Each row was made from one path, in order. Every step used is in the known rows, and no mark comes twice. Write each row's path.
Known rows
kebive, buvu, sunisat, goleg, bupa, pebal: [ -3  46 -18  17  -7 -18  10   7   6 -24  31  -2  -2 -29   2  -5   2  -9
  21  23  35  52  21  -9  14  16  48  20  10 -19 -36  -5  19]
pipa, goleg, sunisat: [-27 -18  58  15   8  -4 -12   9   8  -6  -7 -11 -17  18 -19 -14   7  -4
  16 -16  12 -15 -10  -1   5 -15 -26   5  39  -9  43  -8 -10]
buvu, pipa, goleg: [ -2 -32  18 -30  14 -17  -6   3  36 -14 -16 -13 -20   2 -14   1  14   0
 -27  -4 -32 -25  -1 -24  -7   7  -1  13  38 -34 -17   5  -2]
duzep, buvu, sunisat, goleg, pipa: [ 10  28 -46 -20  20 -19 -29  -1  -1 -16   3 -23 -17  -5 -13  -9 -18  17
  -4   1  53 -26 -19 -32  10  23  15   9  21  11 -66  24  10]
kebive, buvu, duzep, fimos, sunisat, goleg: [ -5   7  -6  21  19  31  30  -7 -47  38  10   0  19 -35  22  12 -16  44
  17  21 -11  39  21  21 -15   0  30 -31  15  11  22 -14   7]
duzep, fimos: [-21 -20  -7 -12 -29  52 -11 -27 -23 -22 -18   4  13   7   0   6  15  35
  -8  -7 -14 -28  -1   4 -54  11 -22 -33  14   0  -3 -11   3]
pebal, bupa, buvu, pipa, goleg, sunisat: [ 27   4  27 -38  46 -65 -30   2  52 -18  -8  -3  24   9   5 -27  23 -25
 -15  13  16   8   5   8  37 -24  40  27  26  23  63  39   2]
pipa, buvu: [-36 -31 -12  18   1   2  -7  20  -4   4  -5 -10   2   2  -5  14   2 -33
 -19  22 -14 -35   3  -4  -3  -1 -14  -1   2  -3   2 -20  -1]
pebal, bupa, goleg, sunisat, buvu: [  8  35   1  -5  15 -13 -24 -10  19   4  12  26  13   2  10   6  11 -29
  76  -6 -20  29 -10   9  16 -51 -47  15  11  66  42   5 -10]
sunisat, goleg, bupa, pebal: [ -7  29  -5  19 -41   2  23 -21   8  24  21   6  -8   1  -1  11 -11  -4
  25 -20  65  42  -2  15 -14  18   3  -4 -16  -8 -14   1  10]
bupa, pebal: [-10 -26  -3  20 -55  41 -18  -4   1 -21  -3   6  -6  -8  -3  26  -2  -5
  -6  -4  31  23  -6  32 -17  -4   5  -3  20  45 -16   3   8]
sunisat, buvu, kebive: [ 11   0 -30  -3  -4   3 -25  -1  -6  38   6   3 -17  -9   0  16   8   4
  38 -19  -8 -32 -11 -29  12 -23 -17  28 -29   3 -34 -16 -17]
kebive, buvu, pipa, goleg, sunisat: [  1  -4  30 -31  41 -38 -21  17  18 -22  -6 -11 -16  -4 -13 -28  24  -9
  -7  26 -23 -10  17 -12  18 -12  24  30  50 -32  47 -14  -1]
sunisat, buvu, duzep, goleg, bupa: [ 28  -3  24  23 -36  42  66  -1 -47  17   4  26 -26  16   3   8 -22  16
  21 -21 -40   3   8  10  13   8 -40 -44 -79 -31  -1  -9 -13]
sunisat, goleg, bupa: [-12  33 -11  -2 -19   3  44  -8  -1  33  21  -6 -20  10 -14   3  -8   5
  14 -24  27  -3 -13 -13  -8  11 -20  -2 -36 -41 -12  -6   5]
goleg, pipa, buvu, duzep, fimos, sunisat: [-26 -14 -11  29  31 -44  27  -4 -32  21 -27  -9  47  11  20 -33  -6  22
   4  32 -34   2  18  35 -21   9   3 -30 -23   0  40 -19  -6]
sunisat, buvu: [-14 -19  -3  -1 -27  32   0  10  -7   9  10  23 -31  -3  -7  18   0  -4
  55 -20   1 -22 -11 -18   0 -26 -31  -1   4  20 -28 -21  -8]
buvu, duzep, fimos, sunisat, goleg: [  0  -7 -11  19  -3  35  30 -18 -27  38   1  -8  13 -12  13  19 -26  55
  29  -8  13  30  -2  17 -27   0   1 -41   3  11  16   0   1]
goleg, bupa, buvu: [  9  18   9   0 -15   5  30   6  -4   5  14  15   3  11  -2 -10   3  -5
 -28  -9  37  -1  -8  13  10   8  16   2 -31 -18  12   5   0]
pebal, bupa, buvu, pipa: [ 38   4 -42 -54   8 -23 -16  -1  38 -26  -2   3  24  -7   8   3  18 -20
 -48  22  -4  -2  -2  13  22 -18  50  18  -9  43   6  41  12]
pipa, goleg: [-33 -33  51  18   0  14   1   6   5   1 -11  -7 -19   3 -13   9   6  -6
 -15 -18 -20 -21  -6 -11  -9   3 -23   0  37 -10 -12  -5  -4]
bupa, buvu: [  3 -11   1   0 -11  27 -14  11  -5  -4   5  10  -5  -7  -2  13   3  -7
 -27  -7  34 -10 -13   8   9  -5  23   3  15  35 -10  10   1]
goleg, pipa, buvu: [-45  -1 -19  11  20 -54  -5  15  -4   6 -15 -11   0  17  -8 -26  12 -31
 -11  19 -25 -39   6   4  -5   8  -9  10 -13   0 -11 -22  -3]
pipa, goleg, bupa, buvu, kebive: [ 18  21  42  15  41 -51   4  -6   6  46   0  -5  15   6   7 -21  16  -7
 -41 -22  14  -9   6 -13  23  21  24  36 -29 -57  10  13 -18]
kebive, buvu, duzep, goleg, bupa, pebal: [ 29   3  29  45 -44  45  49  -6 -57 -14  -2  19   3 -10  16   7 -11   2
 -54  25 -32  55  38  63   7  28  24 -35 -48  -5  17   3   8]
fimos, duzep: [-37 -27  -5  -6 -26  49 -26  18  -5  -6   2   0   8  -2  12  27   5  20
 -20 -11  -5 -25  -7 -11 -40  17 -10 -39  -1  16 -30 -19   8]
duzep, fimos, sunisat, goleg: [-19 -10 -17 -11   0  36  -6 -33 -11  32   1  -3  21  -4   9  -5 -29  45
  48 -20  21  12 -14  -6 -50 -10 -13 -13  22   8  21 -13   2]
pipa, goleg, bupa, pebal: [-22 -10  63  38 -27 -10  22 -10  12   1  -4  10   4  13   1  -5   3 -13
  -5 -18  21  33   8  20 -12  21  -7  -3  12 -28   9   0   0]
goleg, bupa, buvu, sunisat: [ 18  19  -8  -7  -2 -11  19  19  14 -43  15  -1   7   2  -9 -19   9   0
 -21   6  31  -2  -9 -16  27   6  33  16 -15 -32 -16  12   3]
buvu, duzep, goleg, pipa: [ 14  -3   5  16 -18  16  30  -7 -44 -11 -26  -3 -23  17  -9  -8 -11  23
 -43  -9 -57 -10   1  34  -4  24 -16 -36 -50  15 -21   9  -4]
goleg, sunisat, buvu: [ -7  -4   5  -4 -20  15 -15  13  -5   5  14  16 -29   9 -13  -5   0  -1
  87 -18  31 -15 -18  -8  14 -44 -36   4   4  21  26 -26 -12]
kebive, buvu, duzep, goleg, sunisat: [ 25  -7  24  23 -10  51  14  15 -63 -18  -5  -2 -17  -5  -3   2  -8  10
 -34  25 -40   8  17  41  22  -8   5 -29 -22  13  50  -6  -2]
fimos, sunisat, goleg, bupa, pebal: [ -2  13  -4  21 -30   2  31 -16  15  41  25   3  13  -2   7  -9 -44   6
  51 -21  70  72 -18  26 -12 -14   8  15 -17  -3  28  -4   3]
pipa, goleg, sunisat, buvu: [-25 -15  63  17  14 -10 -18  12   6  19   4  16 -31  13  -9 -13   3 -10
  88 -27  17 -13  -7 -24  17 -29 -40   9  39   2  30 -24 -17]

Which path is each row?
[ 37 -19  27 -17 -12 -11  -3 -18  25 -12 -13   4  18   7   8  -1 -11   0
 -52   6  53  16   9  10  -4  34  24   1  21 -43  15  33   7]
duzep, buvu, pipa, goleg, bupa, pebal
[-28  38 -26  -7   4 -30   1  -8  -1  28   4  -8 -31   7 -18 -14  -1   7
  25 -23  17 -16 -16  -9 -12  11 -11   7  -5  15 -45  -4   2]
sunisat, goleg, pipa
[ 17  -2 -41 -11   3  37 -29   5   1 -19  11 -24 -14 -19 -10  31 -27  14
 -14   4  62 -24 -20 -40  11  12  11   0  37   9 -56  25  12]
duzep, buvu, sunisat, goleg
[ 11  -8  32 -11 -12 -39  17 -14  44 -16 -11   2   4  11  -2 -13  12  -8
 -17  -5   9  27  13   7  -9  23  15  12  11 -52   5   8   4]
buvu, pipa, goleg, bupa, pebal
[  8  32  -4  -7   8  -5 -19 -11  21 -18   2  -2  27   7   0   6  14 -21
   2   5 -25  29 -15  29   3 -35 -33  11   9  58  54  19   0]
pebal, bupa, goleg, sunisat
[-19  16 -46   6  41 -83 -28   3  -3  36 -20 -29  14  10  -3 -28  20 -23
 -28  19 -32 -49   9  -8   7   9   3  38 -46 -19 -16 -16 -12]
goleg, pipa, buvu, kebive
[-12  38  -9  -5  18 -26 -12 -13   5  -4 -12   3  -6   5  -8  -9  14  -1
 -10 -15 -40   6 -14   8 -24   9 -32  13  16  29 -32   0  -7]
bupa, goleg, pipa
[ 38  -3  -7 -11   0  20 -50 -21 -24  26  -4   4 -14  14  -1 -19 -14  11
  54 -29 -11 -24 -13 -19  10 -31 -38  22 -45  -1  28 -16 -26]
duzep, goleg, sunisat, buvu, kebive
[  1  19 -12  -4   4  11  -7 -15  19 -13  -2   3  26  -8   7  29  15 -22
 -28   3 -57  22  -8  21  -8 -18 -29   4  10  57   0  24   4]
pebal, bupa, goleg
[ -4  35 -27  -7  -4 -13  33   7  21 -16  25 -21 -19   2 -21  -4  -4  11
  23  -9  21  -2 -14 -43   7  10  -5  12 -19 -54 -39  -1   7]
buvu, sunisat, goleg, bupa
[-12  -5 -24  -5   2  19 -10  34  -5 -62   9 -13 -12 -29 -12   3  17  -2
 -21  36 -37 -13   6 -20  17 -11  27  22  32  -2 -36 -16  11]
kebive, buvu, sunisat
[  5  63 -41 -18  45 -78 -21   2  32 -18   9  -9  10 -10   2 -28  12 -16
  12   5  25  13  -4 -13  36  -2  52  26  -1  57 -50  41  14]
pebal, bupa, buvu, sunisat, goleg, pipa
[ 28  37   6  22  14 -15  14   5   3  11  13  20   8  -4  15  27  11 -17
  55   6 -29  47   3  31  39 -39 -33 -16 -11  70  38  19 -10]
pebal, bupa, goleg, sunisat, buvu, duzep
[-14 -35  -8 -11 -18  51  -2 -24 -16  -6 -12   2  35   4   7 -11 -14  47
  17  -7  -9   1 -17  13 -52 -21 -18 -12  15   5  38 -17  -4]
duzep, fimos, sunisat
[-15  21 -31  -3  19   5 -12  23  -1 -25  23 -17 -26 -38 -11  12   3  -1
  10  23  -5  -1   7 -42  18  -2  32  21  39  -1 -55  -9  15]
kebive, buvu, sunisat, goleg
[ 21 -38 -41 -61 -12  46 -51  11   7 -17  -9  -5  22  -5  21  29  -8  33
 -69  13  27 -45  -5 -21 -34  32  22 -35  10   2 -27  11  16]
fimos, duzep, buvu, pipa
[ 16 -12  19  14 -61  51  14 -32 -19 -21  -8  16   6  19   4  -5 -23   1
 -22 -19   1  30   1  36 -29  17 -19 -18 -41 -11  15   2   1]
duzep, goleg, bupa, pebal
[  2 -18   3  19 -25  42  22  -9 -41   7  -8  27  -4  -6  12  29  14  38
  44  -4 -18 -10  15   5 -18   6 -20 -60  -6  15 -21 -12  -6]
sunisat, buvu, duzep, fimos
[ 43 -30 -46 -55 -17  38 -23   0   7 -25 -11 -12  -3  -2  -7  24 -12  15
 -65  17  27 -41 -14  -6  -2   4  14   1  12  -3 -12  25   8]
duzep, buvu, pipa
[  6  20   5   1   3  13 -24  -5   8 -12   3  -1  -3   6 -12   4   6  -4
  11 -10  -1  16 -22  10  -9 -18 -39  11  33  24  35  -1 -12]
bupa, goleg, sunisat
[ 17  -8  -1 -14   5  29 -79  -9 -24  33  -4  10   9  11  27  -9 -12  27
  50 -32  -9 -28  -2 -34 -20  -3 -31 -15 -50   4  12 -29 -21]
fimos, duzep, goleg, sunisat, buvu, kebive
[-21 -19 -14  39  31  -2  23  -6 -26  55  -3 -13  32 -10  23  13 -25  17
  26  21   4  18  18   8 -18  11   5 -39   2  -4  33 -12  -1]
pipa, buvu, duzep, fimos, sunisat, goleg
[ 11  -5  37  -7  -7 -48  11 -11  41   6   0  30  -8   8   7 -14   8 -14
  57 -17  15  30  16 -15   2   9   1  15  12 -42  -8  -8  -5]
sunisat, buvu, pipa, goleg, bupa, pebal
[ 30  18  14  27 -18   3  67  20 -22  11  14   9  -2   2   1  12   6   5
 -50   3  26  15   5  34  33  18  30 -26 -52 -16   8  17   2]
goleg, bupa, buvu, duzep
[  6   2  -9  -8  -6   9  -7   3   7  -9   4  12  23  -5  11  13  10 -24
 -38   7   9   4  -5  27  20 -23  29   5  -9  66  10  33   9]
pebal, bupa, buvu
[ 12  -6 -36 -48   0   4  -5  17   3 -29   0  -4 -14 -20  -9   2  23  -2
 -42  35 -42 -19  12  -6   3  -8  33  21  14 -12 -13 -10  11]
kebive, buvu, pipa
[-19  20 -25  36   5 -50   4   7  29  -6  19 -13  13  -5   4  -1  -9 -36
  30  24  52  33  19 -21  14  26  22  12  -2 -34 -25  -6  10]
pipa, buvu, sunisat, goleg, bupa, pebal
[ -1   9  31 -28  30 -43  36  11  14  -7  -2  -2  -5  -2  -7 -28  24  -8
 -39  21 -54  -8  26 -17   7  15  21  25   4 -85  13 -13   4]
kebive, buvu, pipa, goleg, bupa
[-28 -31 -29  13  15 -12 -14  34  16 -44  -2 -26   6  -6 -12   6   7 -29
 -12  36 -20 -35   3 -32  15  -2   1  15  18 -15 -27 -14   3]
pipa, buvu, sunisat
[ 19  -8  18 -35  42 -48 -18  -1  49 -12 -12   2  21  -4  14  -4  21 -27
 -46  11 -16   2  11   0  25  -5  45  21  26  21  10  44   5]
pebal, bupa, buvu, pipa, goleg
[  0 -27  25 -27  21 -24 -10   5  35   7  -7  13 -31   0  -5   1  10  -6
  47 -17 -25 -24   2 -46   5  -9 -14  16  38 -23 -30 -11 -10]
sunisat, buvu, pipa, goleg
[ -8   5  68  20  18 -21  26   5   6  18   3  13   2  12   3 -17   9 -14
 -24 -21  23   1   4  -2  11  19  12   5   4 -40  16   7  -7]
pipa, goleg, bupa, buvu
[  3 -46  10  42  -1  37  20  13 -43   1 -19 -11  -4   4   4  27 -20 -18
 -56  23 -57 -19  20  18   6  22 -16 -42 -34  -2   6  -3  -6]
pipa, buvu, duzep, goleg
[-16  -8 -19   1  -3  24   9   0   8  41  19 -13 -10  -9  -7   5 -42  13
  39 -23  29  18 -32  -8  -9 -29  -9  17  12  16   9  -9  -1]
fimos, sunisat, goleg
[-26 -15  -2   7  17 -19 -16  -8 -28   0 -31  -3   1  25  -3 -33 -12 -26
 -26   8 -58 -40  10   3 -19  20 -27  -4 -30  -3  -1 -18  -8]
duzep, goleg, pipa, buvu
